Each row comes from the steps of one path. Every step used is in the known rows, and no mark comes twice. Write the path behind each row, first mark first.
Known rows
U -> W -> H -> B: [  33   -1  -56   14   11  -55   20   36  -47  -38 -100   14  -43  -35
  -25  -18  -55   -4  -36   10  -30  -11    0   -9  -20   43   30  -49
  -19   35]
W -> H -> P -> E: [ -9 -16  -6  25  27 -55  36   8 -24 -68 -48  18 -52 -49  16   6  -4  -1
 -39  29  35  29  12 -28   9  65  51  -6 -27 -15]
U -> W -> H -> P -> E -> C: [-18 -16  -4   6   3 -44  39   7 -25  -8 -46  26 -42 -30 -18  28 -35  18
 -74  78   5   4  27  18 -28  55  23 -30   9 -16]
Q -> Y -> U: [ 32 -46 -41  -6  20  25   7  39 -33   0 -16 -45   0 -52 -10   7  -8  -6
 -39  18 -82  50   0   7  -1  21  31  13  11 -30]
U -> W: [  8  -8 -79   7 -13 -10  14  10 -49 -28 -42  22 -37 -12   0  -1 -34 -17
 -20   5 -58   6   2  50 -46  51  -3 -12   2  -9]
M -> Q -> Y: [-15 -20 -48  11   7 -12  -9  58 -46  39  -8 -48 -43 -18 -50  12   2 -22
 -46  40 -56  32 -19 -25 -25  57  30  27  12 -39]
U -> W -> H -> P -> E: [ -6  -9 -22  24  15 -49  36  17 -19 -66 -42  34 -51 -40  12   6  -5  -5
 -29  32  33  25   4 -16   1  71  43 -16 -20 -20]
P -> E -> C: [-20 -27  19   4  13 -38  34 -24 -37 -12 -50 -10 -49 -37 -16  41 -41  13
 -90  59 -35 -12  36  21 -36  56  17   2  23 -29]
H -> Y -> U -> W: [ 41 -29 -78  -1  -4  23  11  33 -36 -51 -57   2  -4 -47   9 -13 -40 -30
   0  10 -64  22 -14  49 -25  22  10 -32  -7 -26]
H -> Y -> U: [ 53 -58 -33 -11  24  23   9  20 -39 -63 -72 -55   6 -78  24 -11 -52 -27
 -11   8 -60  41   0  16  10  -6  37 -20 -33 -10]
B -> H -> P: [  3 -39 -36   7  37 -41  44  21 -58 -32 -52  -1 -17 -36 -16  20 -22   1
   0  25  26  36   4  14  -1  33  36 -26 -72  58]
B -> H -> Y -> U -> W: [ 42 -31 -82  -9  -2  21  29  42 -34 -56 -61   4  -2 -53  -4 -14 -38 -30
  -1  10 -52  10 -15  54 -15  26   7 -31 -12 -14]
H -> Y -> Q -> M: [ 13 -56   2 -55  13 -67   1  46 -28 -94 -68 -20 -31  -6 -50  16 -34 -37
   0  34 -27  36 -39  12  10  -7  20  34 -68 -40]
M -> Q -> Y -> U -> W: [ 25 -24 -77   0  -7  23   8  66 -30   3 -18 -11  -9 -27 -19  -3  -5 -18
 -17  20 -75  33 -26  28 -28  44  10 -23  35 -44]
P -> H -> Y -> U: [ 60 -54 -35  -9  10  14  28  28 -51 -75 -68 -49  26 -73  19 -18 -56  -9
 -29  20 -62  19  -9  23  24 -19  57 -23 -22  -8]
Y -> U -> W -> H -> B: [ 43  -9 -55   8  16 -44  21  48 -42 -38 -97   6 -26 -43 -21 -22 -54  -3
 -33   8 -34  -1  -2  -8 -11  34  32 -62 -11  29]
W -> H -> P: [  4 -19 -44  16   4 -39  24  33 -47 -23 -46  20 -24 -29  16 -21 -33   5
 -15  35  24  51  16 -16   7  24  52 -34 -60  50]
B -> H -> Y -> U: [ 52 -60 -37 -18  23  20  39  32 -39 -66 -80 -49   8 -86   8 -10 -48 -27
 -10   7 -43  24  -6  29  20   5  34 -14 -41   5]
W -> U: [-13 -36 -47 -32 -14  -8  21  27 -46 -48 -59  -7 -46 -44  13   4 -40  26
  -8  39 -23   8 -12  -2 -42  11  10   9  -3   0]
W -> U -> Y -> Q: [ 10 -37   4 -24  29 -25  -2  43 -38 -57 -53 -36 -35 -12 -25  24 -34 -43
  18  29 -66  31  -9 -39 -10 -32   0  39 -55 -26]
B -> H -> P -> E -> C: [-21 -29  19   4  29 -49  50  -9 -34 -12 -51   1 -36 -38 -29  47 -34  18
 -70  71   5  -2  28  22 -25  57  25 -17  -5  -5]
P -> E: [ -9 -19   5  19  29 -38  28 -22 -31 -71 -46 -13 -64 -49  16  24 -10 -12
 -53   6 -18   6  16  -5 -14  74  30  28  -2 -45]
H -> P -> E: [-11 -26   6  30  48 -54  22 -12 -31 -69 -43  -3 -55 -40  13  34  -3  -3
 -26  23  18  37  10 -21  -9  63  45  -2 -29 -28]
B -> H: [  7 -31 -40 -16  12 -23  69  10 -57 -39 -66 -14 -28 -53 -24   8 -30 -16
 -38   1 -16 -18   8  42   3  57  10  20 -38  43]
C -> E: [  7 -20  -9 -15 -11   1 -27 -34 -25 -49 -59 -11 -33 -34 -36   1 -80 -35
 -33   9 -30  -4  42   5 -57   9  -1  30 -15   9]
P -> H: [ 20 -18 -36   2 -22 -40  51   0 -83 -55 -43 -11   2 -15   5  -8 -45  27
 -77  25 -55 -23   3  31   9  12  57   3  -1  18]
Y -> U -> W: [ 36 -26 -69  -1  -5  19  18  31 -36 -32 -38   3  -7 -31  12  -6 -25 -12
 -13   1 -72  22  -6  51 -30  38   4 -31  17 -19]
U -> Y -> H -> P: [ 19  -6 -54  30  44 -39   3  -5 -58 -28 -19 -19 -16 -24  12  41 -59  10
   5  31 -20  58  17  -8  -1 -21  53 -24 -54  19]
U -> W -> H -> Y -> Q -> M: [ 13 -43 -23 -58 -11 -66  10  67 -20 -91 -67   7 -26  -5 -50  -9 -32 -38
  -2  42 -16  25 -48  18  13   1  18  24 -59 -37]
B -> H -> W: [ 15 -20 -47  22  38 -51  71  -4 -58 -25 -80 -10 -28 -93  -6  16 -38 -41
 -60  37 -27  -9 -21  22 -44  46 -14  42 -40  33]
U -> Y -> H: [ 24  16 -68  17  24 -18  10 -23 -58 -35 -18 -41 -26 -38  13  33 -81   0
 -30   9 -80  15  25  10   0 -22  36  24 -17 -13]
U -> W -> H: [ 10   9 -87   0 -52 -12  42  45 -36 -26 -52  46 -36 -32  15 -55 -39  -9
 -42  20 -21  -5   5  24  -5  53  14 -12  -3  18]
E -> C: [-10 -29  -6  -5   0 -26  24 -16 -56  17 -51 -15 -38 -25 -16  30 -60  18
 -78  56 -60  -2  38  41 -44  32   9  -8   6   7]
Y -> Q: [ -2 -43   7 -18  12 -15  16  16 -38 -47 -60 -40 -45  -4 -18   1 -36 -37
   5   9 -69  36   1   1   0   7   7  30 -62  -6]

Which path is each row?
[ 26 -24 -43   3  48 -49  19  28 -58 -41 -57  -8 -23 -75  -1  41 -39 -31
 -31  45 -34   1 -16 -34 -49 -14 -12  37 -20  -9]	B -> H -> W -> U -> Y
[ -5 -32 -53 -11   3 -28  36  24 -47 -41 -74  -1 -43 -77  19  10 -43   5
 -21  67 -20   7 -31 -12 -67   5  -8  27  -7  -2]	H -> W -> U
[ -4 -11 -73 -10  -2 -20  45  11 -42 -44 -65 -10 -40 -81  22  13 -65  22
 -20  68 -30   3 -32  -1 -57  -8   4  26  -3  -6]	Y -> H -> W -> U
[-15  -7 -77 -11  -2 -19  35  40 -36 -15 -49 -24 -40 -75   0  14 -48  16
 -21  84 -30  11 -52 -22 -58  -3   7  27   8 -25]	M -> Q -> Y -> H -> W -> U
[ 31 -21 -86   1  -1  24   8  45 -31  -9 -18  11  -9 -26 -18   1 -10 -15
 -21  17 -80  27 -13  43 -29  40   4 -11  26 -39]	Q -> Y -> U -> W
[ -5  -6 -16  18  47 -49  24  -4 -23 -75 -29  -5 -48 -48  12  49 -25  13
 -15  41  15  31   5 -31  -2  27  48  -1 -18 -41]	W -> U -> Y -> H -> P -> E
[ 12 -28 -32 -22 -15  -9  19  44 -25 -74 -86  -9 -36 -21 -26 -37 -56 -64
  19  32 -40  23 -14   0  17  -7  14  17 -89  -9]	U -> W -> H -> Y -> Q
[ 18 -50   2 -51  30 -84   5  59 -30 -77 -50 -14 -23 -17 -47  36 -19 -38
 -16  51 -32  34 -53 -18 -14 -21   0  48 -42 -50]	H -> W -> U -> Y -> Q -> M
[  2 -52   8 -57   9 -69   8  45 -28 -71 -48 -22 -32   4 -45  20 -18 -21
 -15  26 -37  36 -32  15   6   8  16  36 -44 -32]	Y -> Q -> M
[ 39 -18 -21  13  33 -75  28   9 -81 -57 -95 -24 -15 -20 -32  13 -60  21
 -64  16 -53 -22  -4  -5  -8  14  58 -42 -17  33]	P -> H -> B
[ -3  17 -90  11  -1   2  20 -10 -45  -1  -3 -28 -39 -26 -19  25 -61  17
 -38  32 -77  17  13  24  -2  10  40  42  -4 -27]	Q -> Y -> H
[ 13 -51   8 -60  20 -77  -4  63 -29 -83 -43 -18 -27   1 -51  38 -20 -26
  -6  39 -30  36 -41 -13  -2 -18   8  40 -37 -46]	W -> U -> Y -> Q -> M
[  6 -10 -66  19  -7 -36  22  45 -41 -23 -41  44 -21 -17  11 -24 -28   3
  -3  38  22  45   6  -1  -6  32  41 -45 -47  42]	U -> W -> H -> P
[ 24  -1 -92  -4 -47  11  38  69 -22 -13 -32  36 -16 -41   3 -58 -25  -9
 -45  26 -36  13  -1  18   5  47  22 -10  15  -2]	Q -> Y -> U -> W -> H
[ -9  16 -84   7  -6   3  14  19 -42  15   0 -57 -37 -25 -22  20 -55  15
 -34  36 -74  23  -6   8   0  18  48  21  11 -34]	M -> Q -> Y -> H
[ 42  -6 -61  11  14 -39  16  59 -38 -21 -83  12 -29 -40 -39 -19 -43  -6
 -38  17 -39   3  -7 -17 -13  40  33 -48  -5  16]	Q -> Y -> U -> W -> H -> B
[ 28 -47 -33  -3  17  29   5  68 -31  15 -18 -72  -1 -52 -14   1  -4 -10
 -35  22 -78  55 -17 -10  -2  31  37  -6  26 -40]	M -> Q -> Y -> U
[ 38   2 -52  11  57 -57   1   2 -60 -49 -79 -40 -38 -41 -25  42 -86  15
 -16  15 -59  -1   3 -26 -25 -20  41 -29 -19   7]	W -> U -> Y -> H -> B
[ 17  14 -76  -1  10 -11  13  -4 -52 -44 -22 -34 -30 -46  14  32 -83  15
 -16  29 -67  10  12   0  -9 -35  30  21  -6 -20]	W -> U -> Y -> H
[ -9 -29   1  20  49 -56  51  -1 -30 -71 -50   1 -45 -52  -7  36   1  -7
 -28  23  37  20   7  -7   3  73  39  -2 -37 -11]	B -> H -> P -> E
[ 17 -36   1 -15  38 -34   5  39 -38 -51 -61 -35 -34 -27 -22  25 -36 -53
  10  41 -66  33 -19 -43 -24 -34 -12  46 -55 -28]	H -> W -> U -> Y -> Q
[  3 -25 -54 -11  -8 -39  54  27 -59 -51 -70   4 -21 -71  14   3 -45  25
 -44  77 -22 -13 -43  -6 -53  -5  11  21   3   1]	P -> H -> W -> U
[ 27  -3 -82  -6 -48   8  44  60 -26 -27 -49  30 -16 -45  22 -62 -35  -7
 -39  13 -33   7   1  25   6  44  20 -23   9  10]	Y -> U -> W -> H
[ 15 -38  -1 -21  40 -36  24  45 -37 -54 -66 -30 -28 -35 -34  25 -32 -57
   8  41 -53  19 -26 -35 -17 -27 -14  48 -62 -15]	B -> H -> W -> U -> Y -> Q
[ 16   8 -72  33  24 -38  46 -34 -57 -21 -54 -27 -32 -82  25  20 -76 -17
 -53  43 -64  11 -11  22 -45   9   8  37 -23   3]	Y -> H -> W
[  5   7 -76  39  24 -32  32   1 -50  13 -36 -42 -30 -77  -3  22 -56 -20
 -57  62 -67  18 -31   0 -46  18  13  43  -5 -22]	M -> Q -> Y -> H -> W
[ -4 -30 -57 -21   7 -30  64  31 -45 -45 -80   2 -38 -87  -2   9 -38   3
 -24  65  -4 -12 -39   0 -55  18 -13  28 -15  12]	B -> H -> W -> U
[ 32 -17 -43  11  39 -53  13  26 -68 -46 -48  -8 -15 -61   9  34 -41 -14
 -43  54 -46  -2 -19 -40 -46 -33   4  31  -8 -16]	P -> H -> W -> U -> Y
[ 54 -45 -44 -11   3  25  24  41 -32 -64 -75 -35   6 -83  29 -40 -56 -23
 -23  12 -44  33   1   6  23  -2  44 -21 -33  -1]	W -> H -> Y -> U
[ 20 -21 -63  15  -4 -22  28  54 -35 -23 -40  33  -6 -30  16 -26 -27   4
  -1  36  16  56   1   1   3  25  43 -55 -39  38]	Y -> U -> W -> H -> P
